Each row was made from one walk, in order. Every step used is in the known rows, and no mark comes twice. Write each row's walk.
Known rows
tane-nomam-fita-vure-gesa-vube: -79  -300  134  461  414  -120  -27  50  -138  -128  -79  50  -175  -224  -250  200  -545  -299  84  118
gesa-vube: 123  -288  -158  152  99  1  -37  181  -114  -93  -170  -58  -337  -119  -205  229  -550  -196  75  22
fuma-suru: 13  -510  -37  113  167  495  -193  80  122  -252  -229  -119  -373  -125  -127  85  -388  -344  374  217
nomam-fita-vube-tane-kunazu: 232  -419  -95  351  138  9  -55  117  -61  70  -214  99  -66  -220  -543  132  -388  -452  196  546
vube-tane-kunazu-fita-vure-gesa: 358  -252  45  362  150  190  -216  122  -108  -66  -278  175  100  0  -385  243  -148  -493  -170  542
gesa-vube-tane-kunazu-fita: 456  -166  -184  226  84  -133  -88  93  -376  -83  -265  159  -68  -54  -432  65  -418  -404  -158  362
vube-tane-nomam-fita-vure: 95  -385  217  410  326  -7  -143  95  -244  -212  -163  222  59  -126  -656  86  -508  -326  391  282
tane-kunazu-fita-vure-gesa-vube: 266  -234  -122  329  115  -20  -166  -93  -187  13  -317  54  -88  -5  35  193  -318  -355  -371  292
tane-kunazu-fita-vube: 291  -462  -62  124  -120  -4  -58  57  143  22  -364  135  53  246  -177  30  -427  -228  -59  356
kunazu-fita-vube-tane: 208  -526  96  66  -183  191  41  198  102  4  -125  75  264  208  -485  -20  -372  -329  0  230
nomam-tane-kunazu-fita-vure: 413  -479  -4  189  61  240  -69  -17  -150  -291  -391  184  161  361  -263  198  -409  -193  200  363
vure-gesa: 2  -364  81  216  204  384  -39  505  286  -135  -97  24  -243  -48  -229  479  -211  -271  86  271
vube-tane: 236  -378  45  178  131  256  -120  398  -32  -184  -180  134  -75  -51  -629  254  -332  -315  296  316
fita-vure-gesa-vube: 18  -340  -62  390  156  212  -150  137  -28  -32  -81  -197  -309  -256  -25  400  -321  -344  -187  80
nomam-fita: -71  -370  32  148  374  122  -63  68  -175  -44  -239  75  -189  -84  -393  211  -544  -178  432  208
tane-kunazu: 275  -315  -136  202  152  45  -207  242  46  -170  -442  165  -267  35  -249  266  -438  -200  181  380
nomam-tane-kunazu: 433  -474  -100  192  105  229  -34  357  59  -402  -320  220  -85  210  -397  355  -396  -190  392  480
tane-nomam-fita-vure-suru: -135  -326  113  259  402  1  -3  17  -97  -253  -93  232  -31  -37  -335  209  -579  -128  279  137

Which walk is each row?
120  -335  196  299  370  -35  -12  308  -161  -257  -154  312  44  -78  -786  112  -501  -286  442  338
vube-tane-nomam-fita
-34  -436  84  353  180  393  -184  199  162  -87  -145  -101  -203  -108  -84  433  -269  -295  38  166
fita-vure-gesa
441  -188  -171  334  64  -128  -203  -115  -440  -28  -299  65  -61  -97  -330  57  -446  -453  -251  302
gesa-vube-tane-kunazu-fita-vure
16  -467  138  102  46  195  -182  -180  -138  -53  -296  29  108  282  -125  68  -487  -105  57  -4
kunazu-fita-vure
215  -580  139  276  -125  58  52  467  351  -193  -58  173  97  6  -640  68  -435  -333  230  261
fita-vube-tane-nomam
50  -348  275  502  423  116  -61  248  -114  -168  -52  202  41  -224  -615  247  -321  -446  246  366
vube-tane-nomam-fita-vure-gesa
355  -135  -104  298  182  54  -2  312  -129  -40  -121  155  -83  -153  -345  278  -176  -546  -354  485
vure-gesa-vube-tane-kunazu-fita
-55  -378  192  224  397  -92  0  203  -39  -234  -207  250  -92  34  -471  95  -640  -76  504  180
tane-nomam-fita
379  -474  -137  311  -141  81  -77  335  217  -48  -229  102  -54  -85  -503  157  -301  -436  61  524
fita-vube-tane-kunazu
457  -587  -32  119  -144  192  112  197  121  -236  -248  192  208  381  -351  139  -382  -209  166  422
nomam-tane-kunazu-fita-vube
54  -492  34  255  136  121  3  177  -29  62  -82  52  -16  -183  -600  124  -438  -413  276  375
nomam-fita-vube-tane
309  -222  -136  543  180  98  -229  131  -144  -44  -182  -42  -266  -334  -225  379  -235  -546  -294  398
fita-vure-gesa-vube-tane-kunazu
59  -254  -93  257  182  196  38  427  89  -84  -18  -75  -331  -227  -143  425  -300  -341  -137  164
vure-gesa-vube
-125  -397  264  408  428  25  -64  128  -4  -161  -110  141  -99  -103  -296  240  -476  -241  254  195
tane-nomam-fita-vure-gesa
437  -266  -34  154  121  70  -153  160  -172  -129  -381  286  107  130  -534  91  -296  -375  70  509
vube-tane-kunazu-fita
14  -248  -14  495  416  105  -118  -14  -360  65  -47  -74  -180  -452  -365  320  -327  -515  -27  312
nomam-fita-vure-gesa-vube-tane
403  -316  -3  311  96  75  -276  -28  -280  -104  -391  205  138  113  -416  85  -324  -362  -6  448
vube-tane-kunazu-fita-vure
-123  -392  46  290  349  132  -222  -176  -284  -2  -247  -36  -169  -125  -267  218  -556  -197  358  127
nomam-fita-vure
132  -238  21  425  303  -219  -73  -15  -444  -138  -91  98  -87  -293  -553  37  -610  -363  137  150
gesa-vube-tane-nomam-fita-vure
